Each row was made from one small tree. The marks that hang from a mark follow it in brackets, in alphabetical order. Every link used is in the known rows. Write each row's tree.
In the rows, 128 means zero.
Known rows:
rutepe{moti{basit} zodaz}: [146 130 143 129 119 155 170 181  95 133 149 123 149 144 178 130 165 151
 140 115 120 131 158  87 156 149 131]
mupakor{moti}: [123 129 155 145 143 148  79 127 108 178 139 116 108 114 104 145 124 127
 140 186 126  85  99 159 170 135 146]
moti{basit bofal rutepe{zodaz} sadig}: [157 138 122  91 148 136 120 144 106 102 109 128 156 173 117 164 123  95
 145  87 121 126 135  73 109 124 119]
riba{moti{basit bofal duvo sadig}}: [ 87 111  81 116 156 148  64 112  92 101  91 132 115 131 187 114 194 146
 148 114 135 111  94 132  94 119 103]
moti{duvo giga rutepe{zodaz} sadig}: [107 146 132 123 123  84 146 114 179 119 113 163 150 141  69 149  67  73
 110  77 123 136 124  72  84  91 115]
riba{moti{bofal duvo giga}}: [114  85  72 147 146 126  54  71 135 122  95 127 107 109 152 128 152 153
 117 132 132 126 105 138  62 131 113]
moti{basit duvo rutepe sadig}: [ 85 150 128 107 134 115 167 136 141 102 120 131 133 128 142 100 123 102
 129 111 130 140 129 145 165  99 115]
riba{moti{bofal rutepe}}: [140 128  97 111 170 161  73  81 134 123  87 105 109 132 138 147 121 143
 147 140 130 146  92 164 153 158 112]
moti{rutepe}: [146 148 142 127 141 134 152 117 158 130 135 118 116 121 126 135  87 108
 131 153 128 154 118 170 194 150 122]
mupakor{moti{duvo}}: [ 69 121 124 151 142 139 113  88 117 168 140 120 109 105  99 123 149 119
 130 167 131  86 111 153 168 113 144]
riba{moti{basit duvo rutepe sadig}}: [ 60 150 106 110 161 126 117 141 144 114  84 131 114 122 146  99 136 122
 140 109 130 128  91 149 164 113 105]
muzela{moti{basit bofal giga}}: [156 102  94 127  88 129 111 149  98 139 140 120 120 118 113 130 144 171
 119 134 138 122 160 133  64 116 129]
bofal{moti{rutepe}}: [156 147 152 128 141 141  76 115 159 105 146 125 131 114  83 136 101 120
 136 152 120 155 123 179 201 193 146]
rutepe{moti{bofal sadig} zodaz}: [164 113 148 112 112 151  83 117  88 121 116 144 153 176 156 179 145 145
 147 105 118 125 122  70  71 122 131]
mupakor{moti{basit bofal rutepe{zodaz}}}: [134 137 115 107 164 142 100 124  97 150 113 105 152 156  74 166 131 104
 149 117 120  97 153  77 143 125 142]
riba{moti}: [128 125 120 147 156 169  79 127 123 145 112 127  97 106 153 135 143 139
 147 163 133 127  69 175 172 169 113]
duvo{moti{basit giga rutepe}}: [137 141 158 130 128  89 187 168 158 135 152 106 115 125 166 112  74  94
 107 136 132 166 146 142 134 154 112]
gelo{moti{giga rutepe sadig}}: [141 142 170 127  79  81 152 166 173 129  89 148 127 139  80 121  44 117
 104 120 136 113 107 130  81  91 128]
bofal{moti}: [161 127 148 149 136 157  54 127 132 108 160 132 126 105 111 136 146 132
 138 166 123 138 116 185 181 200 146]
muzela{moti{duvo}}: [ 64 120  97 152  86 144 180  78 111 155 159 137 108  97  86 117 159 142
 119 151 141 115 130 161 166 113 134]
giga{moti{basit bofal duvo}}: [124 100  98 129 179 141 199  80  89 140 153 111 122 124 171 115 195 142
 131 129 135 125 142 132 122 108 141]
riba{moti{basit giga rutepe}}: [138 146 120 125 155 117 104 184 171 136  93 115 105 112 141 106  90 136
 124 125 133 144 112 152 141 144 108]
moti{basit duvo}: [ 99 117 101 141 135 136 179 127 112 114 157 123 121 102 170  92 185 124
 132 142 132 136 149 157 176 136 121]
mupakor{moti{basit duvo}}: [ 67 122 118 140 146 136 127 131 102 157 145 110 114 105 123 103 175 128
 130 155 129  82 137 150 172 109 141]
muzela{moti{rutepe}}: [110 153 125 124  97 139 171 114 139 162 137 127 109 117  62 138  92 134
 128 149 136 137 123 170 188 122 131]
rutepe{moti}: [150 125 154 145 107 153 136 136 126 143 143 120 117 121 187 120 136 169
 136 161 122 143 124 156 163 151 134]
bofal{moti{basit duvo giga rutepe}}: [128 137 113 136 126  94 101 136 179  85 140 124 142 100  93  87 115 123
 106 115 121 158 175 151 145 153 140]

Which tree is each row?
[ 98 124 155 135 162 123 185  95 123 162 146 155 118 122 137 132 126 116
 127 131 136 113  76 136 124  87 137]  giga{moti{duvo sadig}}
[108 141 141 128 113  80 130 112 185 115 115 154 126 119 107 115  62  97
 105 117 130 148 113 136  94  87 120]  moti{duvo giga rutepe sadig}
[116 159 146 116 157 133 117 163 125 162 126  99 119 125 102 123 107 120
 143 156 125  97 133 154 200 121 141]  mupakor{moti{basit rutepe}}
[169 103 124 131 116 170 114  95  92 126 128 122 147 158 160 165 164 157
 142 121 118 139 144  79 103 151 133]  rutepe{moti{bofal} zodaz}
[154 113 144 154  86 108 175 196 132 127 128 126 123 110 135  92 134 150
 105 141 137 105 149 140  97 126 132]  gelo{moti{basit giga}}
[ 90 131 143 136 104 134 148 116 114 129 127 154 154 146 146 140 149 129
 134  94 119 122 122  71 111 105 128]  rutepe{moti{duvo sadig} zodaz}
[164 117 128 108 139 146  87 147  80 100 132 124 128 145 186 136 158 127
 147 134 128 124 120 134  98 130 119]  moti{basit bofal sadig}
[157 127 120 108 151 114  18 119 159 119  64 133 113 144 123 151  67 135
 128 114 132 137  71 133  54 117 106]  riba{moti{bofal giga rutepe sadig}}
[106 120 114 145 132 144 106 124 120  90 164 125 136  95 135  91 196 134
 132 141 121 135 156 166 184 179 144]  bofal{moti{basit duvo}}
[190  97 132 140 102 126  79 115 130 124 127 114 125 138 190 135 116 183
 121 142 127 148 148 128  56 129 128]  rutepe{moti{bofal giga}}
[131 115 116 155 118 107  83 145 145  90 160 133 137  92 128  89 163 136
 109 128 125 143 168 146 122 165 141]  bofal{moti{basit duvo giga}}
[147 138 142 134  90  93 201 189 169 121 115 117 129 122 108  89  94 138
 106 125 139 122 158 139 125 116 132]  gelo{moti{basit giga rutepe}}
[176 105 124 121 176 156 169 121  80 148 151 111 120 133 176 135 167 148
 144 147 138 125 124 140 126 131 134]  giga{moti{basit bofal}}
[171 119 155 151  95 128 129 155 143 146 134 140 145 138 140 151 107 148
 118 118 119 137 140  78  88 141 128]  rutepe{moti{giga} zodaz}
[ 77 123  66 106 105 136 187  76 110 120 131 106 121 120  90 107 162 150
 129 119 140 135 175 141 151  98 131]  muzela{moti{basit bofal duvo rutepe}}
[161 128 171 125  95 104 104 218 133 125 124 135 126 135 200 101 107 166
 126 122 121 134 130 121  67 107 127]  rutepe{moti{basit giga sadig}}
[ 61 120  92 139  92 139 197 121  96 141 159 127 113  97 112  96 188 152
 124 137 144 114 154 152 171 110 135]  muzela{moti{basit duvo}}
[129 148 184 113 124  76 154 191 153 129 130 125 122 145 163 123  57  83
 114 118 126 151 122 130  97 128 111]  duvo{moti{basit giga rutepe sadig}}
[183 124 109 121 129 116 108  94 152 118 114 128 151 147  83 173  80 101
 116 110 128 149 149  81  79 134 119]  moti{bofal giga rutepe{zodaz}}
[176  91 125 152  84 115 123 118 127 121 112 125 122 131 120 124 129 158
 105 146 137 105 133 132  48 126 133]  gelo{moti{bofal giga}}
[ 86 147 130 115 131 110 152  96 156 114 121 139 123 126 121 121  96  93
 124 123 126 144 103 149 157 100 121]  moti{duvo rutepe sadig}
[143 135 170 125 108 147 119 157 108 139 131 152 148 159 145 161 127 132
 143 111 116 118 106  78 114 129 133]  rutepe{moti{sadig} zodaz}
[148 153 146 115 183 138 239 153 124 167 146 125 143 144 104 148 112 101
 131 106 127 130 130  90 184 127 134]  giga{moti{basit rutepe{zodaz}}}
[171  99  99 144 148 142  25 113 130 130  97 124 106 116 158 145 133 156
 129 148 132 131  90 144  65 152 109]  riba{moti{bofal giga}}
[ 99 144 120 118 174 120 252 110 140 156 149 112 122 114 133  95 125 118
 121 118 137 141 139 144 196 100 137]  giga{moti{basit duvo rutepe}}
[150 167 155 103 143 138  79 177 131  87 126 145 169 152  71 153 116  93
 143  93 114 129 132  97 162 167 140]  bofal{moti{basit rutepe{zodaz} sadig}}
[112 119 149 141  88 104 123 137 145 126 119 166 155 141 136 137 114 134
 115  84 117 128 135  57  52  87 129]  rutepe{moti{duvo giga sadig} zodaz}
[159 135 129  96 145 135  99  97 116 109 109 138 154 174  92 186  96  86
 140  97 119 132 110  79 105 123 118]  moti{bofal rutepe{zodaz} sadig}
[126 126 138 138 112  95  50 167 145  84 146 150 141 108 124  95 143 126
 115 115 123 128 137 134  82 137 142]  bofal{moti{basit duvo giga sadig}}
[113 101  88 129 121 154 161 100  81 104 135 116 157 151 180 121 214 161
 137  95 120 134 186  69 111 126 125]  rutepe{moti{basit bofal duvo} zodaz}
[ 79 131 119 142  94 115 233  85 156 122 117 124 121 115  89  93 127 124
 110 135 136 116 141 156 182 110 134]  gelo{moti{duvo rutepe}}
[163 135  99 103 160 148 150 122 106 102 129 110 152 158 122 157 141 105
 143 102 122 143 161  88 145 145 119]  moti{basit bofal rutepe{zodaz}}
[117 146 161 125 141 129 204 109 131 151 153 122 134 152 114 166  92  60
 125 126 123 150 124 100 176 177 117]  duvo{moti{rutepe{zodaz}}}
[ 67 127 146 132 130 124  77 103 113 162 123 144 116 121 100 131 132 110
 135 150 130  71  83 140 133  89 145]  mupakor{moti{duvo sadig}}
[154 110 121 122  74 114  63 122 111 146 122 150 119 135  86 162  99 155
 121 128 140 112 109 122  19  91 130]  muzela{moti{bofal giga sadig}}
